Each row was made from one small tree. The marks that hang from a mark follow it in brackets, in alphabetical order. Every link used is in the known rows. Write each row's tree.
In the rows, 128 means zero.
Known rows
fitan{misok{koveta{nulo}}}: [146 107 128 158  91 119 130 117 119 115 126  94 129 123 150 127 110 130
 128 162 101 135 121 108 125 119 120 128  96 138 133 126 117 117]
lazaf{dubi}: [146 133 114  95  95 124 156 131  88 143 133 107 117 107 133 141 151 130
 124 108 103 130 125 160 119 127 124 126 154 125 128 126 136 135]
nulo{dubi gisazav komib misok}: [143 145 124  83 200 108  66 158  99 125 158 113 128 116 122  77 129 110
  97 144 195 153 113 144 100 110 129 119  86 110 116 129 124 124]
fitan{misok}: [179 117 126 133  88 112 121 136 124 112  84 149 128 120 132 126 126 133
 132 121 106 127 135 116 111 121 120 129 122 128 126 132 123 126]
komib{misok{koveta{nulo{rudir}}}}: [134 138 142 149 110 116 157 109 104 119 116  87 137 138 139 133 107 152
 157 152 102 134 132 137 156 124 117 132  92 151 131 122 125 133]
misok{koveta{nulo{dubi}}}: [ 99 131 143 143 116 117 138 109 104 131 174  39 129 124 153 128 113 110
 112 167 115 136 119 137 134 130 128 123  79 135 129 123 125 125]
rudir{koveta{misok nulo}}: [121 124 137 100  79 116 156 101 166 115 182 147 110 111 139 144 132 132
 122 106 107 130 138  96 113 149 143 138 113 142 140 144 126 165]
bagin{zego{doga koveta{misok}}}: [ 65 134 134 154 102 118 145 110 230 129 126 179 139 131 119 138 141 127
 144  58 144 110 139 130 126 139 136 138 159 129 113 148 137 162]
rudir{koveta{misok}}: [172 123 134  95  84 119 149 103 163 110 132 176 118 116 121 146 143 136
 123  90  99 123 138 114 107 144 141 143 145 138 131 148 133 162]
misok{koveta{nulo{dubi komib rudir}}}: [107 133 137 151 159 119 127 111 110 122 155  79 127 130 148 114 117 107
  96 168 135 140 109 127 144 127 130 129  78 133 124 103 116 120]
misok{koveta}: [146 126 133 133 103 123 136 112 117 127 104  89 137 127 132 136 126 126
 126 150 105 118 119 142 132 127 121 131 133 137 123 131 135 123]
doga{fitan{misok{koveta}}}: [215  90 119 138  95 139 124 112 119 138 106 136 153 129 134 115 118 130
 155 162 104 123 114 123 125 120 125 137 105 136 120 120 122 122]
gisazav{nulo}: [158 137 141 114 100 135 126 128 113 128  99 145 133 134 126 130 123 132
 119 139 107 123 124 127 120 139 124 117 150 122 143 129 135 119]
koveta{misok nulo{dubi komib}}: [ 54 152 150 116 118 102 127 127 106 123 225 105 119 121 162 107 110 117
  97 127 147 152 128  94  96 139 145 132  75 131 132 117 129 144]
komib{doga misok{koveta}}: [211 150 147 152  81 127 165 119  80 126 110 132 156 146 112 132 117 160
 163 145  96 140 141 194 174 122 113 139 143 156 122 128 136 135]
misok{koveta{nulo{gisazav rudir}}}: [ 71 123 131 131 141 119 138 112 126 125 138  76 135 123 133 134 119 121
 130 173 117 117 111 129 145 126 122 123  89 137 131 122 123 123]
nulo{koveta misok rudir}: [108 141 123  87 196 118 115 136 147 109  65  99 124 118 116 137 149 140
  91  85 141 103 140 110 144 148 115 136 147 120 117 135 110 127]
misok{koveta{nulo{rudir}}}: [ 84 123 135 141 124 123 147 108 131 123 128  67 128 127 142 140 121 121
 121 160 110 117 119 118 150 132 124 128 100 140 130 118 120 123]
nulo{dubi komib}: [179 151 134 120 144 107 100 140  96 126 145 139 129 124 139  92 130  98
  92 127 156 152 124 145 109 123 133 128  95 117 113 108 131 130]
misok{koveta{nulo{gisazav komib rudir}}}: [ 97 128 126 136 157 120 125 118 116 123 146  95 134 123 135 117 118 117
 120 178 140 130 103 125 143 120 123 125  88 135 127 112 123 120]
gisazav{garu lazaf}: [138 103 109 146 109 175 107 162 114 141 132 108 101 148 130 153 121 133
 153 129 129 117 150 102 108 125 128 124 193 113 130 126 143 115]
fitan{misok{koveta{nulo{gisazav{garu}}}}}: [143  97 122 168 109 133 114 127 101 114 142  93 125 132 146 125 111 129
 145 177 110 135 117 110 120 116 122 120  95 130 132 128 119 108]
komib{nulo{gisazav}}: [ 95 124 124 106 101 107 119 134  97 129 140 190 142 110 128 129 124 123
 136 114 111 141 143 143 105 128 135 127 108 134 134 138 141 130]
bagin{zego{doga}}: [109 115 134 149  96 113 114 134 199 139 131 154 146 126 117 128 133 127
 151  93 141 111 138 147 117 137 130 131 164 121 108 141 137 155]
misok{koveta{nulo{gisazav}}}: [ 88 126 132 127 115 118 135 115 116 133 165  66 137 118 141 129 114 121
 137 178 120 124 114 134 133 125 121 119  87 136 132 132 132 126]
fitan{misok{koveta{nulo{gisazav}}}}: [137 107 126 151 107 117 122 119 113 116 136  99 133 120 143 121 107 131
 136 171 105 139 118 118 122 115 119 123  87 135 133 130 119 115]
zego{bagin doga koveta}: [106 157 131 155 118 113 189 106 238 134  28 219 119 133 111 136 170 103
 147  61 147 101 130 132 187 123 133 127 149 133 125 137 125 124]
doga{fitan{misok{koveta{nulo}}}}: [188  91 120 140  92 137 128 111 118 141 137 111 149 127 143 116 110 126
 156 173 107 129 113 113 130 122 126 134  82 139 126 116 117 124]
komib{doga}: [162 145 141 116  78 124 151 141 117 132 115 166 142 126 107 131 141 130
 132 120 111 122 143 176 150 136 121 131 162 135 120 128 134 140]
zego{doga koveta{nulo{gisazav}}}: [ 54 157 127 137 102 115 164 125 200 136  95 160 120 115 130 123 142  99
 163  87 161 101 133 141 175 124 130 114  93 130 132 135 127 138]
zego{doga koveta{misok}}: [ 64 165 136 137  87 120 174 114 210 123  62 197 120 129 126 138 148 119
 152  45 139  94 144 126 161 132 140 134 142 134 129 142 135 143]
gisazav{garu lazaf nulo{rudir}}: [147 101 119 162 153 197 108 153 111 133  92 131 104 170 120 156 116 146
 126 149 113 116 130  88 123 132 129 119 212 108 147 109 133  94]
koveta{misok nulo{komib}}: [ 49 142 141 108  96 107 133 129 124 121 206 129 118 118 154 116 113 131
 116 121 142 139 132  79 102 137 139 134  98 136 135 125 134 146]
gisazav{garu lazaf{dubi} nulo{misok}}: [147  96  99 134 146 209 105 163  78 153 161  68  86 153 127 152 124 161
 124 145 126 140 121 103 108 124 128 115 223 103 155 127 136  91]
gisazav{lazaf{dubi} nulo}: [158 119 112 114 111 174 140 142  87 157 136 108 108 129 124 152 118 153
 115 136 102 142 126 133 109 127 122 122 203 116 155 117 140 117]
misok{koveta{nulo{gisazav{garu lazaf}}}}: [ 87 107 121 148 122 150 122 131 108 140 182  52 121 133 140 139 107 127
 148 186 126 125 121 118 127 121 123 118 120 130 136 128 134 115]
koveta{nulo{dubi komib{misok}}}: [134 151 144 132 121 101 124 136  86 129 197 106 124 124 156  97 108 117
 125 143 152 163 134 130 125 123 130 123  55 132 128 112 123 141]
bagin{zego}: [129 114 132 126 107 112 112 125 164 131 160 133 146 124 121 133 132 131
 126 116 127 125 134 136  94 141 124 130 149 124 108 143 139 158]
gisazav{garu}: [147 117 125 141 102 143 115 148 110 126 121 119 115 147 134 138 140 120
 151 127 120 110 137 119 118 135 131 118 158 118 123 131 140 118]

Write each row's tree
[157 143 119  81 163 123  91 166 108 128 146 159 140 117  95  87 136 133
 122 142 185 143 119 158 131 114 121 127 139 123 117 135 130 126] | nulo{gisazav komib{doga} misok}
[125 112 109 122 132 157  98 164 107 142 138 120 120 138 117 138 123 131
 163 147 138 118 137 125 100 118 124 116 168 111 130 132 145 118] | nulo{gisazav{garu lazaf}}
[175 128 144 160 132 159  99 138  76 128 137 119 121 162 142 128 125 114
 118 153 116 131 122 127 112 141 138 108 148 106 137 121 135 101] | gisazav{garu nulo{dubi}}
[ 97 130 126 158 108 120 139 116 226 134 110 178 139 128 115 132 146 118
 146  71 149 110 138 145 138 134 130 128 155 125 109 143 134 156] | bagin{zego{doga koveta}}
[ 62 166 141 150 111 110 194  98 239 126  51 221 120 136 115 144 163 119
 144  46 141 102 131 113 171 129 142 137 152 139 129 142 129 132] | zego{bagin doga koveta{misok}}
[143 163 138  99 176  97 105 135  81 129 146 103 151 110 126 112 133 104
 105 118 138 129 137 171 106 145 121 118  97 110 115 130 129 138] | nulo{dubi gisazav koveta}
[144 125 135 119 133 147 112 122 121 125 106  91 129 138 127 127 117 146
 103 160 119 126 113 116 130 129 121 121 152 126 143 140 127 105] | gisazav{nulo{misok{koveta}}}
[128 123 104  87 126 141 128 152  94 152 145 113 123 109 114 137 129 136
 141 132 126 131 130 155 102 114 119 122 161 118 134 130 142 133] | nulo{gisazav{lazaf{dubi}}}
[ 74 117 125 134 146 134 133 121 128 132 141  75 128 124 132 141 110 130
 130 174 120 120 118 121 137 122 120 125 114 136 135 120 125 119] | misok{koveta{nulo{gisazav{lazaf} rudir}}}
[124 133 136 117 159 122 102 127 111 124 130  36 125 127 137 118 127 119
  90 146 140 135 122 141 123 123 126 128 105 125 122 138 121 117] | nulo{dubi misok{koveta}}
[128 115 120 153 108 132 138 111 224 150 119 187 152 130 114 125 144 113
 162  84 151 106 129 146 141 134 132 132 144 127 104 136 131 159] | bagin{zego{doga{fitan} koveta}}
[139 139 124 150 117 128 185 100 235 154  45 229 137 137 109 126 166 102
 167  77 149  99 119 134 191 123 137 132 134 135 120 126 122 128] | zego{bagin doga{fitan} koveta}
[168 160 139 131 104 107 150 134  44 128 153 209 171 125 109 126 117 161
 165 101  99 159 167 203 154 136 121 139 127 149 128 135 140 144] | komib{doga misok nulo{gisazav koveta}}
[137 105 128 161 113 122 131 116 125 109 103 101 126 126 144 133 115 131
 123 158 100 132 120 106 135 119 120 132  92 137 132 120 109 113] | fitan{misok{koveta{nulo{rudir}}}}
[106 126 129 144 139 124 133 114 127 122 139  88 128 128 144 122 120 118
 110 165 131 130 109 111 150 125 126 129 100 138 127 107 121 120] | misok{koveta{nulo{komib rudir}}}
[237 138 139 125  72 133 163 130  85 146 119 182 167 141 107 117 120 159
 187 134 107 135 143 190 164 127 120 141 131 152 118 122 134 148] | komib{doga{fitan} misok}
[155 111 121 152 119 117 113 124 107 114 142 110 134 120 142 110 107 127
 129 173 125 148 113 113 120 110 119 126  82 134 130 122 118 113] | fitan{misok{koveta{nulo{gisazav komib}}}}
[166 127 129 124 130 109 141 113 108 109 104 227 142 124 114 135 124 154
 161  99  92 154 146 154 136 122 133 141  95 150 134 132 128 146] | komib{misok nulo{gisazav rudir{koveta}}}
[146 113 134 164 106 118 124 118 106 115 137  78 127 123 153 123 108 121
 116 163 105 145 121 117 121 120 123 127  80 134 130 123 114 116] | fitan{misok{koveta{nulo{dubi}}}}
[ 86 121 127 136 114 116 146 107 199 130 181 130 134 121 131 137 138 115
 124 108 141 131 134 122 121 140 126 124 117 132 116 143 131 161] | bagin{zego{koveta{nulo}}}
[144 101  95 141 110 183 128 162  76 154 156  84  90 140 131 158 135 141
 148 124 115 128 138 122 107 122 130 123 205 111 135 120 143 114] | gisazav{garu lazaf{dubi}}
[ 98 133 117 115 154 151 103 151  92 130 165 107 127 133 122 146 118 148
 145 111 133 114 150 106  90 145 126 128 184 110 129 138 147 131] | nulo{gisazav{garu lazaf} koveta{misok}}
[181 129 141 109 183 141 113 117 146 110  92 141 115 136 117 127 137 129
  76 130 122 134 113 124 131 138 136 125 129 119 138 127 109 119] | gisazav{nulo{dubi misok rudir{koveta}}}
[172 109 130 158  99 122 145 122 191 149  53 218 144 134 113 117 141 121
 172 112 132 108 119 121 157 119 136 136 136 130 121 121 116 117] | zego{bagin doga{fitan{misok}}}
[149 122 134 140 101 121 152 121 199 159  67 208 146 135 110 121 148 116
 173 104 139  99 121 132 161 126 137 133 147 131 119 122 126 126] | zego{bagin doga{fitan}}
[197 106  98 154 140 205 105 162  56 154 167 121  93 154 130 136 119 147
 124 154 131 154 114 110 106 121 132 118 219 103 148 102 144  95] | gisazav{garu lazaf{dubi} nulo{komib}}
[133 137 142  99 186 109 126 109 139 106 119 173 131 120 113 129 144 116
 103 112 120 127 120 146 110 133 141 135 100 124 122 127 116 151] | nulo{dubi gisazav rudir{koveta{misok}}}
[128 122 139 128  98 127 165 111 130 112 128 252 138 125 106 153 143 142
 112  80  83 143 151 156 153 147 148 156 158 151 132 125 124 147] | komib{doga nulo{rudir{koveta{misok}}}}
[ 83 157 138 120 129 108 194  84 203 119  88 194 120 133 120 149 162 123
 116  75 119 120 128 100 140 132 135 137 144 143 129 146 131 134] | zego{bagin koveta{misok}}
[198 135 112 129 149 138 105 143  82 137 136 134 139 135 112 103  97 153
 159 163 154 155 124 147 118  97 114 130 132 132 127 118 144 127] | nulo{gisazav{lazaf} komib{misok{koveta}}}
[106 114 130 121 113 116 144 104 147 107 115 229 124 119 127 152 137 137
 110  76  87 139 145 113 122 143 150 150 131 145 136 131 127 145] | komib{nulo{rudir{koveta{misok}}}}
[155 144 134  98 149 134 111 133 114 124 106 104 131 128 125 126 126 145
  96 122 128 122 131 114 124 151 117 119 161 116 140 141 126 116] | gisazav{nulo{koveta misok}}
[ 14 161 145 153 107 108 203  96 241 132 106 193 112 131 130 141 152 114
 144  62 146 108 132  93 176 132 144 131 121 142 138 138 123 134] | zego{bagin doga koveta{misok nulo}}
[ 90 132 140 134 132 113 131 114 102 133 179  49 138 120 146 121 112 108
 120 182 126 135 113 147 128 124 125 118  71 132 129 125 126 125] | misok{koveta{nulo{dubi gisazav}}}
[ 96 146 119  71 223 112 100 144 136 112  82 111 136 112 103 124 147 138
 104 108 153 101 131 126 134 140 112 127 134 115 118 139 115 127] | nulo{gisazav koveta misok rudir}
[105 117  96  67 156 146 106 163 109 149 148  67 109 107 110 129 131 150
 128 130 149 133 129 138 103 108 116 122 167 115 137 146 134 126] | nulo{gisazav{lazaf{dubi}} misok}
[114 167 152 109 141 100 127 117  92 119 154  98 139 119 145 129 129 121
  89  84 117 129 148 134  98 158 132 136 121 121 119 131 131 146] | nulo{dubi koveta{misok}}
[138 141 128 103 218 114  84 148 126 111 100 121 115 129 123  95 141 114
  70 119 180 144 117 118 129 120 132 134 101 115 113 108 108 119] | nulo{dubi komib misok rudir}
[123 135 127 103 152 127 102 151  97 144 149 109 131 119 123 121 116 114
 123 141 141 138 137 155  90 118 125 119 122 113 127 126 137 131] | nulo{dubi gisazav{lazaf}}
[100 118 108  75 154 137  91 164 137 138 127  92 119 115 108 126 122 146
 133 137 161 122 137 118 102 111 117 122 156 118 133 151 135 127] | nulo{gisazav{lazaf} misok}
[117 105 119 105 142 122 121 119 154 108 103 189 115 115 120 143 144 138
 103  84 112 139 141 112 135 135 144 145 130 139 135 139 117 135] | komib{nulo{misok rudir{koveta}}}
[ 97 144 130 110 149 127 110 138  93 118 156 120 139 130 127 136 134 136
 144 110 127 107 140 123  96 152 127 124 155 114 122 143 143 132] | nulo{gisazav{garu} koveta{misok}}
[162 109 124 161 103 117 118 121 110 113 136 105 125 123 148 113 107 128
 123 165 117 146 116 105 127 114 122 130  93 136 131 118 117 114] | fitan{misok{koveta{nulo{komib}}}}
[ 77 137 132 112 186 111 104 146 130 120 165  84 107 121 144 100 127 110
  82 137 173 143 121  99 132 129 134 126  71 122 126 109 105 125] | koveta{nulo{dubi komib misok rudir}}
[149  93 112 160 151 207  88 151 104 137 137  64 101 168 128 148 104 159
 128 173 131 126 122  85 118 126 126 118 211 111 151 132 137  84] | gisazav{garu lazaf nulo{misok{koveta}}}
[ 99 138 137 101 195 116 103 140 139 113  85  87 116 128 127 122 146 118
  84 112 146 121 127 126 132 128 129 131 107 119 118 125 108 123] | nulo{dubi misok rudir}
[153 136 125 140 223 131  78 155  88 115 123 154 126 145 121  95 140  97
 113 148 168 137 108 142 117 118 137 118  99 103 109  98 123 111] | nulo{dubi gisazav{garu} komib rudir}
